Each row was made from one small tree. The marks that hang from a mark follow it in brackets, in alphabetical order. Every link used is in the known rows. Write each row's tree.
Known rows
D{F{J Q Z} W{R}}: [ 2.39 -2.18  0.67 -4.91  7.23 -0.01 -5.45  1.18 -1.63 -0.84 -0.20 -0.23
 -0.61 -0.09  0.81 -2.08  0.28]
F{D{W} J}: [ 0.69 -1.63  1.56 -3.99 -1.62 -0.33 -5.23  0.15 -2.13  0.29 -0.33  1.32
 -1.13 -1.34  1.10 -1.59  1.07]
D{W}: [ 0.60 -3.17  0.61 -3.58 -1.22 -0.46 -4.16  1.36 -1.94  0.35 -1.16  1.21
 -1.22 -0.37  2.99 -1.42  1.07]
Q{P}: [ 0.49 -4.55  0.84 -2.39 -2.38 -1.87 -3.94  0.78 -2.15  2.36  1.17  1.29
 -0.71 -0.27  3.39 -1.09 -0.89]
D{F{J Q Z}}: [ 2.09 -2.93 -0.23 -3.12  3.88 -0.13 -5.56  0.63 -1.66 -0.37  0.91 -0.66
 -0.22  0.66  0.94 -1.37 -0.20]
Z{F}: [ 0.75 -3.54  0.33 -2.24  0.65 -0.78 -4.43  0.85 -2.43  1.03 -0.04  2.34
 -0.29  0.59  2.42 -1.68  0.59]
M{F{D Q{P}} S}: [ 1.18 -3.82  1.17 -2.22  1.12 -2.15 -4.20  0.38 -2.71  1.08  7.31  1.35
 -0.77 -2.74 -0.16 -1.12 -0.41]
F{J Q Z}: [ 2.14 -3.76  0.20 -3.84 -0.25  0.02 -5.34  0.90 -1.76 -0.15  2.37 -1.26
 -0.30 -0.40  1.69 -1.27 -0.18]
F{J Q}: [ 1.84 -3.91  0.70 -3.65 -1.96  0.07 -5.47  1.23 -2.04  0.06  2.30 -0.09
  0.00 -0.39  2.23 -1.13  0.89]
Z{F{D{W} J Q{P}}}: [ 1.44 -2.66  1.87 -3.54  3.37 -0.90 -5.18 -0.29 -2.19  0.41  3.50  0.66
 -0.59 -1.92 -0.99 -1.57 -0.05]
D{F}: [ 0.52 -2.86 -0.06 -2.38  1.59 -0.89 -4.56  0.93 -2.07  1.05 -1.18  2.33
 -0.55  1.43  2.90 -1.45  0.53]
M{F{Q{P}} S}: [ 1.72 -5.05  0.44 -1.90  0.82 -2.23 -3.99  1.26 -2.47  0.83  5.55  0.57
 -0.36 -2.23  1.05 -0.87  0.12]
F{D J Q{P} Z}: [ 1.52 -3.41  1.26 -3.53  0.40 -1.09 -5.19 -0.46 -1.99  1.25  4.96 -0.78
 -0.80 -1.55  0.17 -1.26 -1.90]
M{F{D} S}: [ 0.68 -2.53  0.82 -1.91 -0.45 -1.58 -4.38  0.42 -2.88  0.80  3.31  2.77
 -1.03 -1.89  0.70 -1.53  0.89]
D{F{J} W}: [ 1.13 -1.99  0.40 -3.10  2.38 -0.53 -5.20  0.94 -1.73 -0.18 -3.54  1.14
 -0.61  0.23  1.49 -1.52  1.62]
F{D Q}: [ 0.74 -3.06  1.14 -3.97 -1.25  0.17 -4.84  0.50 -2.42  0.75  4.92  1.48
 -0.93 -0.64  1.90 -1.39 -0.19]
Z{F{J Q}}: [ 2.01 -3.65  0.65 -2.88  1.58  0.02 -5.60  0.99 -2.22 -0.11  2.06  0.66
  0.39 -0.09  1.03 -1.53  1.05]
S{K}: [ 0.39 -3.47  0.32 -3.65 -3.32 -0.70 -4.15  0.67 -2.80  2.06 -0.63  1.06
 -1.32  0.17  2.52 -1.96  0.16]
W{R}: [ 0.89 -3.55  1.20 -3.84 -1.11 -0.65 -4.42  1.52 -2.52  1.68  0.26  2.41
 -0.49  0.35  4.09 -1.90  0.12]
M{F{Z}}: [ 1.42 -3.46 -0.56 -2.02  1.02 -0.99 -4.21  0.16 -1.73  0.42  0.60  0.79
 -1.05 -0.45  2.43 -1.54  0.25]

Which tree is each row?
[ 1.56 -2.78  1.52 -4.30  1.83 -0.85 -4.99 -0.29 -1.67  0.39  3.83 -1.17
 -1.30 -2.25 -0.39 -1.34 -1.29] | F{D{W} J Q{P} Z}
[ 1.44 -1.80 -0.10 -3.20  4.20 -0.66 -5.16  0.53 -1.43 -0.48 -3.41 -0.02
 -1.03  0.27  0.82 -1.61  0.58] | D{F{J Z} W}
[ 2.00 -3.20  0.29 -3.33  5.72 -1.19 -5.00  0.35 -1.22 -0.03  0.65 -1.33
 -0.80 -0.67  0.00 -1.25 -0.66] | D{F{J Q{P} Z} W}
[ 1.05 -1.39  1.27 -3.52 -0.08 -1.39 -4.89 -0.08 -3.07  0.34  0.43  1.04
 -1.55 -3.15 -1.71 -2.18  1.88] | M{F{D{W} J} S{K}}
[ 1.79 -2.42  0.41 -3.84  3.60  0.21 -5.56  1.17 -1.64 -0.96 -0.36  0.11
 -0.54 -0.14  0.80 -1.40  1.61] | D{F{J Q} W}
[ 1.70 -2.60  0.88 -4.06  0.13  0.15 -5.59 -0.04 -2.05  0.19  4.12 -0.41
 -0.81 -0.88  0.51 -1.45 -0.57] | F{D J Q Z}
[ 0.54 -2.32  0.68 -2.81 -0.70 -1.62 -4.20 -0.10 -3.43  1.68  2.57  2.10
 -1.60 -2.07 -0.29 -2.16  0.72] | M{F{D} S{K}}
[ 1.22 -1.17  2.31 -4.09  3.47 -0.43 -5.36  0.21 -2.57  0.35 -0.55  2.81
 -0.64 -0.99  0.37 -2.52  1.11] | Z{F{D{W{R}} J}}
[ 1.58 -2.78  2.83 -5.02  1.42 -0.82 -5.21  0.51 -2.29  1.03  3.76  0.73
 -0.78 -2.20  0.72 -1.76 -0.42] | F{D{W{R}} J Q{P}}
[ 2.09 -2.37 -0.11 -3.97  5.64  0.10 -5.36  0.79 -1.38 -1.23 -0.28 -1.06
 -0.85 -0.10  0.30 -1.47  0.45] | D{F{J Q Z} W}
[ 0.95 -3.52 -0.02 -2.38 -1.19 -1.73 -3.99  0.85 -3.18  1.40  0.97  1.27
 -1.14 -1.52  0.89 -1.95  1.13] | M{F S{K}}
[ 1.30 -3.42 -0.53 -2.64  0.85 -1.83 -3.88  0.53 -2.86  1.13  0.87  0.17
 -1.50 -1.47  0.24 -2.08  0.13] | M{F{Z} S{K}}
[ 1.49 -3.30  1.75 -2.64  1.93 -1.14 -5.38 -0.34 -2.42  1.27  4.72  1.11
 -0.05 -1.22 -0.43 -1.51 -0.68] | Z{F{D J Q{P}}}
[ 2.29 -4.67  0.74 -1.82  0.36 -2.15 -4.92  1.19 -2.32  0.50  4.64 -0.14
  0.12 -2.50  0.25 -0.85  0.59] | M{F{J Q{P}} S}
[ 0.90 -1.34  1.56 -3.34  1.85 -0.38 -5.33 -0.09 -2.33  0.04 -0.50  2.03
 -0.80 -0.91 -0.16 -1.94  1.28] | Z{F{D{W} J}}
[ 0.80 -2.14  0.94 -3.97  4.46 -0.62 -4.43  1.53 -2.09  0.63 -2.39  2.66
 -1.01  0.59  2.74 -2.07  0.83] | D{F W{R}}
[ 1.75 -3.46  0.31 -1.64 -1.51 -1.61 -5.05  1.25 -2.46  0.10  0.55  1.18
  0.02 -1.58  1.07 -1.31  1.99] | M{F{J} S}
[ 1.06 -2.99  0.69 -4.21  0.86  0.05 -4.70  0.16 -2.18  0.49  4.90  0.28
 -1.28 -0.57  1.32 -1.52 -1.26] | F{D Q Z}
[ 1.63 -2.06  1.72 -4.64  3.93  0.17 -4.70  0.47 -2.20 -0.23  4.21  2.16
 -1.39 -2.14  1.08 -2.09  1.26] | M{F{D{W{R}} Q}}
